Each row comes from the steps of one path. Every step used is in the known rows, and no mark comes twice. Write the path behind each row, first mark first.
Known rows
lafe-kefa-bisis-pidezif-dapu: [-85 -13  10  -3  25   8 -17  14 -29  28  20  14  -6   6 -18 -39  11  11
 -36 -13   5  30  14 -22  14 -34  47   6   5  18   2 -17 -11 -15  17 -21
 -51   9 -20 -39  30 -26   1  24 -34 -13]
kefa-dapu-pulipem: [-29   9 -13  10  17  -6 -18  16 -27   5  14  -6  -2  18 -11 -32  25  22
 -29  -8   0  47   0  -1  17  -1  12  12 -31 -27   5  -3   5 -20  31 -21
 -16  72 -32  -8  25  -2 -11 -32 -25  -3]
vatege-rifog-lafe: [ -8   1  -6   2  23  -9 -13  28 -52   0 -29  36  -4  18 -12 -18  -2  29
 -35   0  10  16  22 -17  65 -21  15  12  10  -5  -7  11   2 -34  23  -8
 -17  59 -14   5  38 -64  -9 -12 -39 -13]
pulipem-dapu-lafe: [  2 -27 -14  -4  15 -14 -10  28 -44   7 -11 -22 -34  24 -11 -23  37  52
 -36 -13   8  39 -19 -18  61 -26  19  35  -1 -17  -3  29  -3 -20  32  -6
 -41  70  -7  -2  46 -44  -3  -6 -24  -4]
dapu-leri-pulipem: [-31   6   4 -11   8  -3 -21  21 -71  -1 -21  19  11  24   2 -35  53  24
 -26 -20   7  33   1  -7  21 -17   8  23 -41 -19 -25   2   7 -10  10  -2
  -2  49 -29 -17  28 -49 -14 -27  -5 -19]
dapu-pulipem: [-10  -3 -15   3  11  -3 -11  11 -44   1  14  -9  -3  20 -14 -26  41  38
 -25  -8   1  51 -17  -9  23 -14   2  10 -22 -14   9  10   5 -22  22  -5
  -4  63 -29  -8  28 -32  -2 -28 -23   4]
bisis-kefa: [-55   2  -4  -4  21  -3  -6  14 -58  10   6   5   0  16  -8 -16  24  13
 -31 -15   9  58 -23 -19  15 -26  33  27 -39  -5  -3  -3  -8 -18  22 -26
 -38  53 -24 -16  39 -46 -16 -25 -14 -16]
lafe-kefa-bisis: [-52  -7  -1  -2  19  10 -15  18 -46  15   9   7 -14   3 -24 -17  59  21
 -37 -13  13  31   6 -34  33 -21  30   5 -11  13  14 -19   3  -8  20 -22
 -41  27 -24 -23  34 -28  -5   3 -31 -11]
pidezif-dapu-pulipem: [-32  -8 -18  -1  12  -1  -9  18 -37   2   7   0  16  26  -4 -37  11  36
 -27   1  -5  40 -11 -13  12 -15  10   3 -15 -16  -7   3  -4 -33  35   5
 -14  48 -17 -15  30 -24  -7 -11 -21  -4]
kefa-bisis-pidezif-dapu-lafe-vatege: [-35 -29   1  -1  33  11 -16  17   9  34  12  -8  -3  16 -21 -43 -33  20
 -37 -16  10  36  -3 -20  47 -29  30  44  38  22   0   7  -3 -17  43  -5
 -44  29 -26 -35  30  -8   2   9 -42  -4]
pidezif-dapu-kefa-bisis: [-48 -15  -7   4  19  11 -23  26 -23  15  30  32   1  16 -10 -30  -5  17
 -31  -9   7  37   1 -31  20  -5  28  14 -39   6  -2 -15  10 -14  31   4
 -35  31  -9 -38  35   1 -11  -1 -26 -11]
kefa-lafe-dapu-pulipem-leri: [-19  -6 -26   3   2  10 -39  16 -38   0 -18  -4  -1  24  -9 -34  74  17
 -27 -11  10  25 -10  -5  37 -11  -3  22   2  -9  -4  14 -12 -13  21 -20
 -17  82 -31  -6  40 -40 -14  -8 -15 -15]
leri-pulipem-dapu-lafe-vatege-rifog: [  7 -24 -19  -7   4  15  -1  44 -12  13 -44 -12   8  33   7 -33  29  39
 -39   4   7   7  28 -15  62 -37  23  66  19 -15 -31  37  21 -28  24 -17
 -21  75   3   1  42 -78  -6   6 -23 -15]
lafe-dapu-kefa-bisis: [-38 -11  -8  12  12  19 -22  28 -33  18  16   7 -13  26  -3 -17  62  15
 -30 -24   9  28  -5 -33  26 -12  19  44 -53  12  -1 -11   5 -12  20 -10
 -36  59 -20 -31  40   7 -14 -17 -29 -14]
dapu-kefa-bisis: [-29  -8  -3  11  22  10 -20  18 -27  13  39  22 -15  14 -16 -18  28  19
 -29 -18  11  52  -5 -30  29  -5  16  24 -39   5  12 -12  17  -6  23  -5
 -28  46 -21 -32  33  -3  -8 -17 -26  -6]
vatege-rifog-lafe-dapu: [-15  -4 -10   4  14  -3 -13  36 -57   3 -49  22  -1  26  -1 -17  29  28
 -36  -6   3 -18  25 -19  67 -30  23  37  -4   2 -20   9  -7 -44  24  -9
 -25  74  -9  10  44 -57 -10 -11 -45 -20]
bisis-pidezif-dapu-kefa-lafe-rifog: [-62  -7  -6  -4   1   6 -17  25 -10  19  -3  19  -6  20  -4 -40  -8  16
 -14   5  -1  12  13  -5 -12 -34  34  20  -7  13  -4  14  -3 -21   0 -43
 -35  41 -29 -34  29  -4  -1  29 -14 -11]
vatege-rifog-lafe-kefa-dapu-pidezif: [-14   8  -7  12   9  -5 -17  31 -17  17   6   1 -20  28 -17 -18  11  19
 -42  -5  14   5  32 -13  40 -19  31  14  -3  -5 -15  -1  11 -28  27 -23
 -38  57 -43  -5  32 -46  -6  -1 -45  -3]
leri-pulipem-dapu-kefa-bisis-pidezif: [-52  -3   7   3  21   4 -16  26 -14  25  25  29 -29  12  20 -33  26   9
 -29 -28  19  56  25 -13  14 -27  28  46 -40  -7  -5   9  13   6   2 -19
 -33  57 -10 -41  36 -42  -4   8 -11 -11]
rifog-lafe-vatege: [-14   1  -5  -1  45   0   5  36 -41  12 -33  -6  -1  15  -9 -28   4  42
 -39 -13  13  32  17 -18  69 -18  -1  16  14  11 -17  24  16 -33  41  -6
 -30  63 -28   8  33 -17 -13 -28 -32 -23]
leri-pulipem-dapu: [-38   3  -4 -13  19  -7  -6  35 -50   4 -36  19   1  13  20 -29  49  30
 -28  -9  13  41  28  -7  29 -25  23  26 -25 -27 -20  16   2 -13   3 -16
 -27  73   6  -3  43 -78 -15  -1  -3 -30]
rifog-lafe-kefa-bisis-pidezif: [-57  -3  15   9  37  -3 -16  20 -40  29   2  12 -45   2  -8 -25  22  15
 -42 -26  26  30  18 -20  51 -33  22   3  16  29  10   3  -7  -9  25 -19
 -52  27 -39 -24  30 -27   7  13 -38  -5]
bisis-kefa-lafe-dapu-leri-pulipem: [-68  11  -6 -18 -14   7 -34  29 -61  15 -38 -10  11  33  17 -26  59  -7
 -28 -19  14 -12 -13  -7 -13 -24  29  58 -60   8 -35   5 -21  -3   4 -33
 -24  66 -44 -23  37 -49 -26 -15  13 -23]
lafe-dapu: [-41  -6  -6   1  22  -1 -11  29 -65   4 -27  -1   2  30   0 -21  66  26
 -26 -15  -2  22  -3 -18  33 -27  24  41 -27  -3 -12   4 -14 -28  15 -18
 -32  71 -12  -3  42 -22 -14 -27 -31 -25]
kefa-lafe: [-20   7  -8  -7  20 -10 -29  14 -47   1 -20  24  10  13 -15 -20  20  24
 -25  -2  14  25 -10  -9  32 -10  20  15   3  -3  10   0 -14 -10   4 -27
 -20  61 -27  -5  32 -33 -18 -20 -11 -20]
dapu-lafe-rifog-vatege: [ -8   2 -27   0  15   5   3  29 -44   9 -49 -31 -41  28  -9 -21  49  38
 -19  -8   6  29 -12  -8  43 -35  23  13  48   6  -6  31   3 -23  42 -21
 -33  57 -34   9  41  -2   9   4 -25  -1]

Write each row's path
[-51  -4  -6   7  15 -11 -10  26 -34  19  -3 -26 -12  25 -17 -15   2  15
 -37 -17  13  49 -30  -7  26 -18  36  44 -30 -10  -7  11  -6 -15  35 -30
 -59  61 -37 -17  40  -8 -11 -19 -21  -7] => bisis-kefa-dapu-lafe
[-34 -27   4  12  14   4 -16  10 -31  32  18 -18 -37  19 -27 -22  43  18
 -40 -25  14  39 -14 -20  46 -40  31  31  22  22  20   3  -5  -3  24 -19
 -48  25 -40 -36  32 -25  18  17 -38  12] => dapu-lafe-kefa-bisis-pidezif
[-20   1  -9  -6  -5   6 -26  40 -68   2 -61  23   8  34  12 -29  56  19
 -34 -12   5 -34  29  -9  50 -28   9  44 -29  -7 -47  12   2 -33  16   0
  -4  70 -22  -2  37 -66 -12 -15 -26 -21] => vatege-rifog-lafe-dapu-leri-pulipem
[-28  30 -28  -7  14   6 -14  21 -37   6 -51   0 -22  14  -3 -24  39  16
 -12   1  13   8   7  -2  19 -22  35 -10  44  12   4  18 -12 -12  22 -47
 -22  62 -38  13  35  -9 -13   0 -11 -20] => kefa-lafe-rifog-vatege
[ -9  -8  -8  -5  23  16  -1  19 -29   4  -3   9  23  19 -23 -26  12  30
 -36   2  -5  24  25 -20  46 -24  25  31   9  -4  -6   3  18 -39  19 -24
 -10  58 -10   1  29 -50 -17 -25 -41 -21] => lafe-vatege-rifog
[-62  16 -11 -19  -7   3 -17  18 -33   9 -28   2  -3  10 -14 -12  34   6
 -20   6  13   4 -11 -18  -6 -31  34  19 -19   9  10   0 -14 -14   8 -66
 -39  57 -35 -16  38 -29 -12  16  -3 -17] => bisis-kefa-lafe-rifog
[-46 -13  -6   5   3  10 -22  19 -10  28  20  17 -23  12 -12 -40 -18  13
 -43   1   9   0  29 -18  32 -32  26   2  31  16   0   1  -1 -30  39  -8
 -25  21 -26 -31  27 -46   9  37 -48  12] => vatege-rifog-lafe-kefa-bisis-pidezif-dapu-pulipem
[-55  17   5  -4  13  -6 -26  25 -57   2 -16  26  15  22  -4 -38  44  13
 -29 -21   4  23  18   2  12  -6  16  28 -51 -31 -23  -5   7  -8  11 -19
 -10  58 -36 -20  26 -24 -21 -29  -7 -24] => kefa-dapu-leri-pulipem
[-29  19 -11  -3  -4  -3 -33  15 -20  21   4 -20  -8  34   2  -9  32   0
 -24 -14  18  20 -30 -13  -4 -24  37  49 -39  16  -6  -2 -29  -6  10 -38
 -36  79 -49 -19  41 -47 -21 -16 -10  -8] => bisis-kefa-lafe-dapu-pidezif
[-17 -10  -5 -19  14 -14 -25  17 -54   2  16   0 -32  17 -14 -36  53  49
 -37 -23  -1  41  -6 -16  31 -15  13  10 -54 -31  -6  15   4 -22  23  -8
 -23  59 -20  -8  32 -36 -23 -24 -19 -13] => pulipem-dapu-leri
[-86  -8  15 -13   7  11 -31  18 -39  28  10  19   3  13  -7 -51  33   0
 -37 -21   7  11  23 -13  -1 -34  37  14 -22   9 -20 -19  -9  -3  13  -7
 -28   2 -32 -49  23 -43  -3  26 -13 -11] => lafe-kefa-bisis-pidezif-dapu-leri-pulipem
[-68  -4   0   8  24   3  -4  30 -56  15  -7 -12  -3  18 -17 -26  49  26
 -38 -12   4  32  16 -12  23 -17  34   7 -23  -9  -7   0   5 -22  14 -39
 -53  45 -26  -8  30 -12 -11 -11 -28 -20] => lafe-kefa-dapu
[-28  -4  -8   3  30  -7  -9  41 -66   5 -54   2  -8  22  14 -20  39  34
 -34 -19  11   8   9 -18  62 -27  10  31  -8  13 -21  17 -11 -32  31  -4
 -37  74 -21   7  45 -22 -10 -20 -31 -24] => rifog-lafe-dapu
[ 22   3 -15   7   8  -4 -20  27 -27   6 -20  12 -17  37   2 -12  21  22
 -30  -8   8   0  12 -18  53 -27  20  42  -4   2 -20   2  -5 -38  27  -3
 -20  76 -29   2  42 -63  -8 -19 -45  -7] => vatege-rifog-lafe-dapu-pidezif
[-56  34 -24 -11   4   7  -7  19 -34  17 -44 -15 -27  17   1 -17  28   6
 -18  -1  20  16  -7  -5  -6 -29  47   6  14  19  -2  19 -14  -8  27 -65
 -39  58 -46   8  38 -17 -19   2   0 -17] => bisis-kefa-lafe-rifog-vatege
[-50  -1 -12  10   7   8  -6  26 -38  16  10 -38  -9  22 -14 -32  57  29
 -37  -8   3  36   4  -6  11 -16  18   7 -24 -14  -4   4  10 -23  26 -31
 -34  54 -36 -13  25  -5  -4 -11 -25   0] => lafe-kefa-dapu-pulipem
[-45 -35   0   0  15  -1  -2  28 -44  28   1 -28  -8  39 -16 -39  12  35
 -38 -10  -1  34 -11  -9  32 -51  33  28  18  12 -15  23 -13 -28  18  -5
 -52  20 -26 -26  35 -31  15  24 -31   3] => bisis-pidezif-dapu-lafe-kefa
[-33 -13  -1   3  27  -6   3  40 -69  14 -25  -7 -17  17  -6 -21  36  46
 -41 -15  14  26  13 -20  58 -30   8   5   0  17 -17  23   4 -27  30 -11
 -51  43 -31   1  37 -34   1  -3 -28 -11] => rifog-lafe-kefa
[-43  -8  -6   1  21  -7 -12   8 -31  12  31   2   5  21  -4 -49  -9  24
 -24  -9  -5  59  -9   2   4 -27  20  15  -3 -10  -1  10 -13 -27  23  -2
 -13  44 -25 -24  24 -28   3  -7 -27   3] => bisis-pidezif-dapu-pulipem
[-18 -12 -12  15   6  15 -25  38 -29  18  -6  27 -19  23   0 -14  24  15
 -40 -12  12 -16  22 -36  59 -17  20  45 -25  18 -11  -4   9 -28  35  -7
 -31  63 -15 -20  42 -23  -9  -7 -46 -10] => vatege-rifog-lafe-dapu-kefa-bisis
[-33   9  -6 -13  -8   3 -43  28 -63   3 -50   8  23  36  10 -32  72   9
 -23 -14  10 -21   2  -3  14 -15  12  50 -35   0 -26   4 -18  -5  -6 -20
 -10  69 -38 -16  33 -44 -20 -18   2 -26] => kefa-lafe-dapu-leri-pulipem
[-49 -22   3   0   7   3 -14  31 -21  35  -9 -16 -42  16   5 -30  58  18
 -39 -22  26  30  18 -14  38 -45  35  48  17   4  -4  18  -8   4  16 -25
 -50  38 -18 -32  41 -62  14  39 -17   2] => leri-pulipem-dapu-lafe-kefa-bisis-pidezif
[-35  20 -20  -3  26   8   3  21 -51   5 -43  -1 -26  20  -3 -26  52  29
 -16  -8   4  33  10  -7  23 -29  32  -6  31  -1  -5  15   2 -26  28 -37
 -27  55 -27  14  38  -9  -6  -5 -23 -18] => lafe-rifog-vatege
[-40 -14  -7   4  18   5  -6  32 -39  11  19  16  13  32  -6 -35   1  35
 -27  -7  -4  50  -1 -19  14 -15  19  20 -44  -4 -21  11  11 -29  20   4
 -32  39  -9 -24  35  -9  -7 -12 -20 -15] => pidezif-dapu-kefa
[-43   4 -15  14  14  -3  -4  40 -45  20 -13 -25 -25  14  -4 -30  34  40
 -42 -13  11  22  17  -8  35 -15   0  -1 -13  -3 -14  19   9 -25  42 -16
 -41  60 -46  -2  28  -3  -1 -10 -29   2] => rifog-lafe-kefa-dapu-pulipem
[-26  -5  -5   2  11   0  -3  46 -44  11  -6   6 -10  27  25 -30  54  39
 -28 -14  11  50  19 -10  19 -21  15  41 -53 -21 -31  28  19 -11   3 -11
 -32  73   2 -16  41 -57 -10  -8   0 -17] => leri-pulipem-dapu-kefa
[-11 -16 -12  -6   6  -9  -8  41 -42   7 -42  -8 -10  28  14 -26  53  45
 -32 -10  19  34   1  -8  53 -31  14  44  -7 -23 -21  33   1 -11  19  -6
 -35  71   1  -5  46 -66   0   5  -6 -10] => leri-pulipem-dapu-lafe
[-50  -7  -2   0  20  -2 -31   1 -10  15  40  20  -7   6 -10 -42  -5   7
 -25 -10   2  47  -4 -11   8 -16  25   7   6  -2  18 -16 -13 -15  36  -3
 -15  36 -26 -40  24 -11   1   5 -32   5] => kefa-bisis-pidezif-dapu-pulipem
[-68  -5   9  -4  39  -7 -26   2 -22  14  20  43   1   3 -13 -39 -18   3
 -27 -12   3  46   4 -15  24 -22  41  14   5   5  13 -21 -19 -16  23 -10
 -33  24 -19 -33  30 -27  -6   8 -34 -17] => kefa-bisis-pidezif-dapu
[-53  15 -20   2  12  11 -12  26  -8  28 -12   7 -26  32   8 -46 -10   9
 -14  -4   3  17  11   8 -13 -31  44   5  19  22 -13  31  -6 -17  14 -38
 -36  41 -40 -12  30   2  -5  18 -13 -12] => bisis-pidezif-dapu-kefa-lafe-rifog-vatege
[ -5 -11  -9  -7   2  -2 -29  28 -62   2 -32  12 -12  33 -10 -26  41  28
 -40 -16  -1 -23  12 -20  56 -26  11  30 -25  -3 -25   9  -3 -43  28   0
 -11  65 -30  -2  36 -39 -16 -25 -44 -14] => vatege-rifog-lafe-dapu-leri
